Each row was made from one walk, in order. Every step used is in the known rows, and no mark comes twice. Write each row's walk.
Known rows:
X/C: [ 0.04  0.57  1.01 -0.49  0.95 -0.14  0.56  1.98 -0.65  0.88 -0.42 -2.13
 -2.39 -0.44  0.50 -1.13  1.49 -1.24 -0.37 -2.17  0.16  0.03]
U/J/C/W: [ 0.97 -1.24 -0.13 -0.45 -0.47  0.03 -1.42 -0.21 -0.26  0.23 -1.38  1.73
 -3.05 -1.29  0.91  3.41  2.50  1.97 -0.17  0.10  1.07  0.08]
C/J/T: [ 2.93  0.62 -0.60  0.70  0.21 -1.37  1.71 -2.33 -0.08 -0.62 -1.89  0.89
 -0.71 -0.04  1.61  0.61  1.10 -0.45 -0.13  0.61  0.62 -1.15]
C/J: [ 1.53  0.69 -1.77  0.72  0.34  0.09  0.50  0.70 -0.51 -0.35 -1.68  0.91
  0.34  0.24  1.34 -0.43  2.79 -0.84  1.06 -0.65  1.13 -1.21]
S/Z: [ 1.16 -1.09 -0.83  0.04  1.19 -0.36 -0.15  0.33  0.88  0.31  1.43 -0.55
 -0.29 -2.44 -0.22  0.24 -0.34 -2.15 -0.45 -0.22 -0.39 -1.89]
X/W/T: [ 0.38 -0.52  1.58  0.36  0.24  0.67 -0.57  1.64 -3.08 -0.19  0.17 -1.29
  1.17 -1.27  0.55 -0.52  0.47 -2.83  0.96 -0.87  2.49  1.14]
Z/X/C/W/T: [ 0.93  1.21  2.22  0.96  0.97  1.37 -1.06 -1.09  0.42 -0.60 -1.24 -4.54
 -1.48 -0.16  2.95 -0.69  1.85 -3.14 -1.66 -1.15  1.94  0.44]
J/T/W/X/C: [ 2.98  0.96  0.67 -0.47  1.77 -0.50 -1.77  0.33  0.84 -1.68 -1.18 -2.64
 -3.87 -1.39  0.29 -1.48 -0.50 -2.18  2.11 -1.28 -0.07  0.89]
U/J/T: [ 2.30 -0.10 -0.02 -1.59  0.22 -1.46  1.31 -2.03  1.75 -1.36 -1.49  1.99
 -0.28 -0.82  0.11  2.16 -1.09  1.77 -0.70  2.29  0.42  0.32]
Z/X/W: [ 0.11  1.30  3.36  0.08 -0.98  0.51 -1.74 -0.36  0.20 -3.73 -2.29 -1.19
  0.76  1.50  1.57  0.43  1.32  0.68 -0.78 -0.10  1.10  1.83]
W/T/J/C: [-0.86  0.21 -0.59  0.15  0.46 -1.38  2.01  0.93 -1.69  1.68  1.04 -2.74
 -3.28 -1.94 -0.92 -0.49  2.34 -3.41  0.56 -0.88 -1.90  1.63]
U/J/T/W/C: [ 0.10 -1.08 -2.84 -1.65  1.74  0.70 -2.10  0.02  2.52 -3.21 -1.44  2.26
 -0.28 -2.35  0.32  1.33 -1.43  1.71  2.48  1.28  2.16 -1.23]
J/C/W/T: [ 0.55 -1.30 -0.05  1.36  0.27  0.29 -0.96 -0.46 -2.49  2.47  0.47 -1.87
 -3.03 -1.79  1.26  0.78  1.66 -2.94  0.26 -1.12  1.58 -0.06]
X/W/C: [-0.87 -0.32  0.90  0.67 -0.66  1.59 -3.07  0.99 -2.00 -2.99 -1.19  1.33
  1.41 -0.33  0.77  1.51  0.26  0.92  1.31 -0.75  4.34  0.59]
U/J/T/W: [ 1.25 -1.03 -1.27 -2.11  1.39 -0.47 -0.15 -0.21  2.47 -1.37 -0.77  1.59
 -1.44 -2.37  0.11  0.58 -0.95  0.96  1.65  1.22 -0.96 -0.71]
W/C/J: [ 0.61  0.75 -3.10  1.11  0.73  1.26 -1.42  0.90 -0.54 -2.07 -2.42  1.88
  1.58  0.16  1.66  0.53  2.24  0.00  1.87 -0.80  4.12 -1.61]
X/C/W/T: [ 1.07 -0.50  1.19  0.85  1.04  1.23 -0.49  0.17 -1.79  1.94  0.52 -3.16
 -2.16 -1.62  1.96 -0.51  1.29 -3.37 -0.61 -2.02  2.01 -0.30]
J/C/W/X: [ 2.78  0.32  0.85  1.70 -1.25 -0.07 -3.46 -1.57 -1.34 -0.61 -1.36 -0.28
 -3.17  0.05  0.46  2.57  1.55  0.15  0.60 -0.34  1.89  1.51]
T/W/C: [-2.14 -1.01 -2.77  0.02  1.48  2.25 -3.34  2.01  0.83 -1.74 -0.04  0.36
  0.01 -1.50  0.28 -0.81 -0.35 -0.13  3.24 -1.15  1.89 -1.30]
X/C/W/T/J: [-0.10  0.19  1.54  0.83  0.12  0.23  0.92 -1.02 -1.13  0.97  1.23 -3.07
 -2.78 -1.99  1.49 -0.19  2.33 -2.98 -1.48 -1.10 -0.61  0.94]
Z/X/W/T: [ 0.57  1.06  2.34  0.37  0.21  0.95 -1.27  0.40 -0.93 -2.73 -1.70 -2.87
  1.57  0.36  1.51 -0.80  0.96 -2.55 -0.08 -0.12  2.34  1.80]
Z/X/C/W/T/J: [-0.01  2.05  2.61  0.82  0.06  0.62  0.36 -2.10  0.97 -1.56 -0.71 -4.61
 -2.28 -0.49  2.40 -0.45  2.80 -2.80 -2.55 -0.39 -0.81  1.67]

Write each row's walk:
[-0.60  0.64 -0.42  0.05  0.26 -0.47  1.91 -0.42 -0.30  0.03  1.51 -1.62
 -0.04 -1.30 -0.55 -0.98  0.66 -2.74  0.06  0.50 -1.46  1.26]
W/T/J
[ 2.13  0.66 -2.04  1.19  0.52 -0.15 -0.08 -2.28 -0.07 -2.25 -2.56  1.72
  0.41 -0.21  1.80  1.25  0.54  0.07  0.77  0.48  3.67 -1.58]
W/C/J/T
[-0.76  1.25  1.88  0.66 -0.53  1.86 -3.67 -0.23  0.04 -5.36 -3.18 -0.30
  1.94  1.34  1.73  1.28  0.80  1.45  0.19 -0.05  4.11  1.35]
Z/X/W/C
[-0.17 -0.25  0.55  1.33 -1.09  0.36  0.38 -2.91 -0.44  0.26  1.59 -0.85
 -0.46 -1.56  0.87  0.94  0.70 -1.81 -1.10  1.17 -0.65  0.81]
C/W/T/J
[ 0.23 -1.25  0.88  1.07 -0.97 -0.05 -1.45 -1.31 -1.69  1.41 -0.24 -0.29
 -3.78 -0.81  1.22  2.17  1.94  0.25 -0.42 -0.98  0.31 -0.17]
J/C/W
[ 5.70  2.68  0.38  0.63  1.05 -1.50  0.25 -0.90 -0.52 -1.96 -3.41 -1.15
 -2.41  0.45  1.40 -0.11  2.21 -1.96  0.77 -0.98  2.28  0.67]
W/X/C/J/T
[-0.91 -0.13  1.66  0.21 -0.42 -1.06  0.69  1.73 -3.68  0.29  0.45 -2.34
 -3.07 -2.09 -0.16  0.02  3.19 -3.22  0.93 -1.54 -0.66  2.69]
X/W/T/J/C
[ 0.54 -0.30  2.05  0.69 -0.17  0.72 -1.07 -0.72 -0.83  0.81 -0.09 -1.39
 -2.90 -0.62  2.00  0.82  1.61 -0.39 -1.42 -1.61  0.78 -0.38]
X/C/W
[-0.62 -0.94 -1.67  0.02  1.23  0.78 -2.21 -1.00  1.14 -1.96 -0.37  0.33
 -1.10 -1.87  0.48  0.12 -2.01  0.05  2.33  0.16  1.27 -1.46]
J/T/W/C
[ 0.41 -0.53 -1.25 -1.75  0.72 -1.02  0.06  2.22 -0.01  0.26 -1.56  0.98
 -2.59 -1.21 -0.41  1.50  2.25  0.92  1.08 -0.43  0.25  0.49]
U/J/C
[-0.63 -0.31 -4.46  0.64  1.98  2.37 -3.05  2.68  0.28 -2.27 -1.82  1.37
  0.38 -1.40  1.68 -1.16  2.44 -0.78  4.20 -1.83  2.76 -2.57]
T/W/C/J
[ 3.11  0.74  0.94  1.69 -1.34  1.02 -3.55 -2.87 -0.02 -2.12 -1.00  0.79
  0.20  0.78  0.80  2.22 -0.01  0.77  0.07  1.21  2.42  1.30]
C/W/X
[ 4.38  1.08 -2.00  0.78  1.22 -0.36 -1.86 -0.82  0.89 -2.92 -2.48  0.53
 -1.30 -0.63  1.01 -0.58  0.87 -1.49  3.42  0.17  0.82 -0.37]
C/J/T/W/X
[-0.89 -0.40  1.20  1.08 -1.86 -0.86 -0.20 -2.33 -0.93  0.54  0.62 -0.28
 -4.63 -1.18  0.59  2.54  2.74  0.55 -1.24 -0.13 -2.34  1.04]
T/J/C/W
[ 1.91  0.29 -0.99 -0.19  2.38 -0.50  0.68  1.34  0.05  0.01 -1.62 -1.84
 -4.18 -2.11  2.34 -2.07  2.66 -2.78  1.94 -2.62 -0.74 -2.00]
X/C/J/T/W
[ 0.31  0.16  1.01  0.62  0.53  1.51 -3.77 -0.03  1.08 -5.06 -1.71 -0.80
  1.55 -1.13  1.52  1.64  0.54 -0.80 -0.41 -0.42  3.78 -0.52]
S/Z/X/W/C
[ 1.88  0.28  2.21  0.83  1.09  0.64 -1.78 -1.59  2.31 -1.21 -0.70 -3.46
 -2.73 -1.54  2.92  0.86  1.79 -2.12 -2.88 -1.32  0.20 -1.43]
S/Z/X/C/W
[ 4.23  2.57 -0.84  0.69  1.36  0.08 -1.01  2.22 -0.75 -1.70 -3.16 -1.14
 -1.40  0.66  1.22 -1.11  3.84 -2.13  1.77 -2.27  2.63  0.68]
W/X/C/J
[ 0.18  0.41  1.78  0.38  0.85 -1.27  0.14  0.88 -0.53 -1.72  0.02 -4.53
 -2.86 -2.92  0.50  0.22  3.39 -4.93 -0.75 -1.15 -1.14  1.60]
S/Z/X/W/T/J/C
[ 2.97  1.57 -2.06  0.21  2.33  0.99 -2.67  4.08  0.06 -1.83 -2.53 -1.50
 -2.48 -0.92  1.49 -2.77  4.01 -2.87  4.14 -3.34  1.48 -0.38]
T/W/X/C/J
[ 3.13  1.12  0.41  0.06  1.21 -1.37  2.14 -0.48 -0.66  0.16 -2.25 -1.30
 -3.10 -0.60  2.08 -0.46  2.40 -1.85 -0.54 -1.61  0.56 -1.07]
X/C/J/T
[ 3.36  0.79  0.48  1.50  0.72  0.08 -2.13 -2.23  0.80 -5.55 -3.72  0.13
  0.94 -1.14  3.15  2.31  1.80 -1.44 -0.49  0.16  4.39 -1.57]
S/Z/X/W/C/J/T
